In the rows, 100 means zero.
Known rows, with every way that one mark hangs from another
K(U): 89 105 106 106 82 66 105 106 104 89 89 87 93 104 104 100 141 103 133 94 113 133 130
M(S W): 91 103 97 57 81 108 89 114 106 79 104 84 115 107 112 98 110 136 113 109 101 132 127
W(B(J) L(S) M): 81 110 129 107 85 56 103 100 107 89 98 93 89 100 146 89 150 92 93 132 104 126 130
M(S W(B L)): 87 109 110 63 82 104 85 125 110 80 101 89 107 106 139 93 124 122 101 108 102 130 149
L(S W): 80 96 120 95 83 59 124 93 102 83 106 103 117 110 81 99 99 98 133 118 115 121 97
U(G J): 68 109 102 171 67 87 140 87 86 90 94 87 115 117 133 101 128 76 123 83 102 130 127
U(J): 83 106 108 142 66 85 131 96 87 88 96 86 102 111 120 103 129 95 125 94 105 124 119
K(U(G J)): 64 106 101 158 75 66 117 96 100 89 89 90 101 112 128 97 142 86 130 82 115 136 135
S(M(W) N): 158 113 100 104 65 75 103 90 83 87 113 79 112 115 80 101 165 121 132 113 96 117 126
W(M(S)): 110 111 107 74 83 78 107 93 99 86 88 87 92 104 114 105 131 119 113 130 97 127 100
W(B L(S(N))): 98 111 125 105 76 66 118 117 95 84 103 93 91 104 126 93 143 80 118 101 100 121 133
G(U(K)): 88 110 98 111 73 77 107 102 103 85 73 96 103 113 75 100 124 84 122 98 113 125 143
W(L(S) M): 89 116 120 91 79 61 111 102 100 85 96 94 90 101 112 100 135 99 112 129 98 116 107
U(G K): 80 111 102 141 72 79 111 92 91 86 96 92 104 117 99 100 123 86 128 89 119 131 129
M(S(N) W(B)): 109 104 100 70 77 97 94 115 97 77 109 82 105 109 124 93 133 125 116 110 101 134 134
U(G): 88 110 102 126 78 89 130 92 93 93 92 85 118 113 111 103 126 82 123 89 95 130 130
W(B(J) L M(S(N))): 106 117 120 100 86 59 84 107 100 89 101 90 73 106 160 93 159 109 96 133 100 130 136
M(W): 88 103 102 86 74 103 111 105 99 86 102 79 119 105 99 98 126 115 117 106 103 125 137
S(M(W(L))): 130 114 111 91 71 88 96 97 99 91 99 85 120 110 94 101 149 119 113 111 97 115 141
K(U(J)): 75 104 106 138 74 65 112 102 100 87 90 89 91 108 119 99 143 99 132 90 118 132 129
K(U(G)): 78 107 101 127 83 68 111 99 104 91 87 88 103 109 113 98 140 90 131 86 110 136 136
S(N): 127 111 101 111 70 71 122 102 78 87 109 80 91 111 91 104 144 101 142 102 96 123 115

Rows
77 104 113 99 77 84 98 115 103 84 116 84 110 105 125 87 138 107 107 110 106 128 151 : M(W(B(J) L(S(N))))
69 103 116 95 79 90 97 114 109 85 111 86 115 104 127 87 132 107 101 110 107 128 153 : M(W(B(J) L(S)))
93 115 123 94 89 67 85 107 108 91 93 92 80 104 163 93 151 109 88 133 101 131 139 : W(B(J) L M(S))
131 113 116 93 71 88 99 97 101 91 96 86 120 109 106 98 157 112 107 111 98 116 148 : S(M(W(B L)))
128 102 111 92 70 69 115 94 92 80 115 87 118 108 83 94 142 107 129 111 100 121 108 : L(S(M(W(B)) N))
110 98 130 98 81 55 120 84 105 86 100 105 125 111 90 96 125 95 122 122 114 119 108 : L(S(M) W(B))
99 107 114 91 85 63 109 88 100 89 92 99 100 112 103 105 119 114 122 136 111 122 105 : L(W(M(S)))
82 109 115 93 75 99 106 116 103 87 98 84 111 104 125 93 139 102 105 105 104 123 158 : M(W(B L))
107 111 131 97 77 70 112 110 103 88 95 96 104 104 123 94 145 85 108 103 99 118 136 : W(B L(S(M)))
103 113 97 70 77 92 80 126 97 77 117 85 97 111 118 97 126 133 120 110 98 126 134 : M(S(N) W(L))
60 110 102 187 61 76 120 86 85 83 98 94 101 121 121 99 125 81 127 83 126 130 127 : U(G J K)
93 98 123 115 84 35 119 82 96 84 113 99 101 110 105 91 133 97 124 141 117 126 99 : L(S(N) W(B(J) M))
97 109 104 81 81 89 74 124 101 80 119 85 97 110 142 89 137 128 107 112 102 133 150 : M(S(N) W(B(J) L))
74 109 98 143 66 75 114 98 98 83 75 98 102 116 90 99 126 80 122 94 118 124 142 : G(U(J K))
150 115 108 113 68 69 91 97 87 89 116 81 106 114 104 95 174 116 120 115 98 118 146 : S(M(W(B(J) L)) N)
98 113 114 100 75 65 112 117 92 83 112 92 92 106 102 100 128 95 130 102 97 118 118 : W(L(S(N)))
158 112 106 106 65 75 106 90 84 87 109 80 112 114 91 98 171 114 126 113 97 118 134 : S(M(W(B)) N)
99 106 122 94 86 63 113 88 102 90 86 100 100 110 120 101 129 103 114 135 113 124 115 : L(W(B M(S)))
127 101 125 109 76 43 121 84 94 84 111 102 115 114 85 95 136 95 134 123 112 117 104 : L(S(M N) W(B))
82 100 121 94 84 50 124 84 102 84 100 103 111 107 86 99 110 101 126 138 114 119 87 : L(S W(M))
102 102 100 78 81 94 84 113 100 80 117 81 105 110 131 90 133 131 111 113 104 139 139 : M(S(N) W(B(J)))
135 105 110 96 71 61 118 92 88 82 114 89 111 109 75 100 137 105 137 109 97 120 95 : L(S(M N))
113 123 109 85 80 64 93 109 94 85 98 91 74 107 126 104 144 115 115 130 94 119 113 : W(L M(S(N)))
